(in the rows, 128 means zero)
Known rows, with every step that occurs
bele -> sufel -> mife: [ 65 160 151  88 164  85 150 126 133 134 168 113  54 157  56 137 162  83
 115  87 100  83 161]
rotav -> sufel -> petu -> fezap -> tasad: [155 129 153 122  36 145 108 125 132 137 121 159 121 126 222 119  64 150
 161 127 157 141 139]
neser -> bele -> sufel -> petu -> fezap: [133 140 100 126 101  97 134 162 159 104 104 139  72 104 147 198  74  95
 160  96 120 124 148]
fezap -> rotav -> sufel: [158 130 137 125 113 153 152 133  82 102 111  97 186 113 175 139 135 111
 115 166 144 153  97]
bele -> sufel: [ 86 134 126 117 146  91 168 103 126 135 120 110 100 146  88 153 129  95
 112 104 108 128 140]
tasad -> sufel: [ 98 145 127 132 148 130 102  80 119 118  92 109 176 142  99 113 168  85
 128 142  88 151 104]
bele -> sufel -> tasad -> fezap: [139 104 107 140 113 153 162  84 128 139 164 118 155 136  51 135 138 125
 107 151 135 105 158]
rotav -> fezap: [ 91 140 143 160 136 109 138 155 135 126 168 115 110 135 141 124 136 159
 107 119 120 133  96]
bele -> sufel -> mife -> fezap: [ 90 202 123 102 169  85 128 146 133 136 209 132  32 146  60 104 161 143
  94  98  99  90 129]
mife -> sufel: [114 108 123 116 133 105 119 157  99 169 111  80 147 116 131 134 156 109
 104 134  96 137 128]
vuvam -> sufel -> petu -> fezap -> rotav: [161  75 135 139 129  96 140 174 160 128  78 156 143  99 182 172 113 136
 150  84 159 122 136]
vuvam -> sufel: [ 90  98 145 117 164  99 148 120 135 116 103  91 102 165  95 148 154 112
 137  93 121 103 110]
rotav -> fezap -> tasad -> sufel -> mife: [ 84 167 168 140 176 135  81 109 147 148 174 150 133 158  84  78 177 139
 110 120 119 138 137]
bele -> sufel -> petu -> fezap: [120 123 126 126  77  76 137 139 167 133 105 162  83 110 158 170  90 111
 139  85 126 124 165]
fezap -> tasad -> sufel -> bele: [118 105 129 131 147 169  76  85 123 100  72 127 110 164 114  79 176  90
 140 196 115 137 118]
bele -> sufel -> petu -> fezap -> tasad: [128 116 142 122  83 104 128 112 159 167 118 177  88 131 173 137  64 149
 150  85 149 139 168]
neser -> bele -> sufel -> mife: [ 75 177 122  88 186 106 146 146 125  99 160  90  44 149  42 166 144  67
 139  98  95  79 145]
mife -> fezap -> tasad: [125 166 126 117 138 134 109 116 106 154 177 134  82 156 148  70  97 203
 130 122 122 129  83]
neser -> bele -> sufel: [100 149  94 120 169 112 164 128 117  96 117  83  85 140  73 187 109  81
 134 116 103 127 123]
tasad -> fezap: [123 124 148 147 106 132 146 112  92 148 169  90 120 169  91 107 158 133
 126 143 103  90 110]
sufel -> tasad -> fezap -> rotav: [180  90 112 142 134 176 159 127 104 132 146 117 209 105 107 122 129 148
 126 162 149 112 124]
petu -> fezap: [117 150 139  94 108 118 102 152 136 106 135 122 102 126 121 154  98  99
 140 113 117  83 119]
bele -> sufel -> mife -> fezap -> tasad: [101 184 139 102 169 113 122 121 123 168 204 151  42 166  88  76 132 179
 110  95 126 108 137]

Rows
[118 110 139 194 104 116 109  98 156 165  98 169 160 133 197  83 130 180
 137 122 127 202 127]
rotav -> fezap -> tasad -> sufel -> petu
[153 153 168 120 125 156 144 144  79 129 188 102 146 140  99 110 191 115
 107 162 133  95 127]
tasad -> fezap -> rotav -> sufel -> mife
[134 136 113 163 104 118  93  92 137 165 105 166 136 138 188  63 123 187
 147 123 110 181 109]
mife -> fezap -> tasad -> sufel -> petu
[181 123 145 153 101 170 161 123  69 129 147 101 198 129 145 123 163 129
 100 189 151 141 102]
tasad -> fezap -> rotav -> sufel
[151 137 141 123  26 124 112 149 138 106 112 140 117 107 210 150  92 114
 151 133 131 125 126]
rotav -> sufel -> petu -> fezap
[172  87 104 150 147 156 179 109 116 141 141 132 198 108  80 145 137 137
 102 151 160 127 156]
bele -> sufel -> tasad -> fezap -> rotav
[112 113  95 103 131 138 153  97 149 106 118 120 144 112  84 155  98 101
 122 127 133 124 157]
bele -> sufel -> tasad
[130 148 139 119 136 150  62  82 140 136 106 157 177 141 111 108 120 111
 135 132 132 150 134]
petu -> fezap -> tasad -> sufel
[117 106 135 173 152 161  74 106 145 106 104 144 114 152 124  82 183 126
 108 197 136 157 117]
rotav -> fezap -> tasad -> sufel -> bele
[180  58 117 150 162 164 164 122 126 129 124 119 204 123  76 142 155 148
 121 145 172 102 131]
vuvam -> sufel -> tasad -> fezap -> rotav
[148 101 138 122  76 113  95 156 136 188 111 157 127 107 204 120  83 161
 145 104 138 145 162]
mife -> sufel -> petu -> fezap -> tasad
[177 109 105 111 102 194 140 125 108  77 106 109 222  79 162 141  98 113
 126 186 162 151 117]
fezap -> rotav -> sufel -> tasad
[109 116 123 154  95 103 113  95 138 138  67 133 154 129 169 106 148 117
 157 122  86 168 118]
tasad -> sufel -> petu
[109 138 146 172 160 143  93  84 140 150 132 150 183 148 127  88 155 160
 105 142 136 190 114]
rotav -> fezap -> tasad -> sufel
[101  67 138 141 106  77 152 129 153 133  75 115  91 151 169 140 137 134
 167  83 114 126 123]
vuvam -> sufel -> petu
[141 190  93 117 219 116 148 187 114 109 185 121  82 112  77 146 145 143
 109 111 121 113 109]
neser -> bele -> sufel -> mife -> fezap -> rotav
[102 131 156 155 134 131 131 127 127 154 169 136 117 154 156  94 105 192
 120 116 145 149 107]
rotav -> fezap -> tasad
[126 129  66 108 153 158 151 116 141  70 111  98 132 104  69 184  82  86
 145 140 124 126 142]
neser -> bele -> sufel -> tasad
[133 177 127 107 187 116 128 186 108 126 188 129  96 115 115  96 154 166
 114 111 116  96  92]
sufel -> mife -> fezap -> rotav
[135 121 148 118  72 122 108 129 144 154 118 163  95 134 200 115  57 157
 174  94 140 118 144]
sufel -> petu -> fezap -> tasad
[138  95  93 102 123 153 111 146 125 137 111  93 185  81 121 137 122 108
 117 154 116 132 147]
mife -> sufel -> tasad
[155 102 121 137 121  91 155 163 151 138  93 173 138  85 174 176  98 125
 130  93 153 145 160]
bele -> sufel -> petu -> fezap -> rotav
[115  81 113 105 148 147 133 109 157  88  97 103 148 127  86 151 121 112
 147 117 138 102 129]
vuvam -> sufel -> tasad
[167 108 123 144 119 117 106 146 146 126  73 168 192  79 176 146 122 118
 144 118 138 160 133]
tasad -> sufel -> petu -> fezap -> rotav
[146 169 166  85 120 149 110 176 112  94 168 128 134 111 124 141 146  90
 118 137 145  93 139]
petu -> fezap -> rotav -> sufel -> mife
[178 131 109 136 120 169 113 167  97  66 123 113  98 115 170 103 169 124
 102 222 142 128  83]
mife -> fezap -> rotav -> sufel -> bele
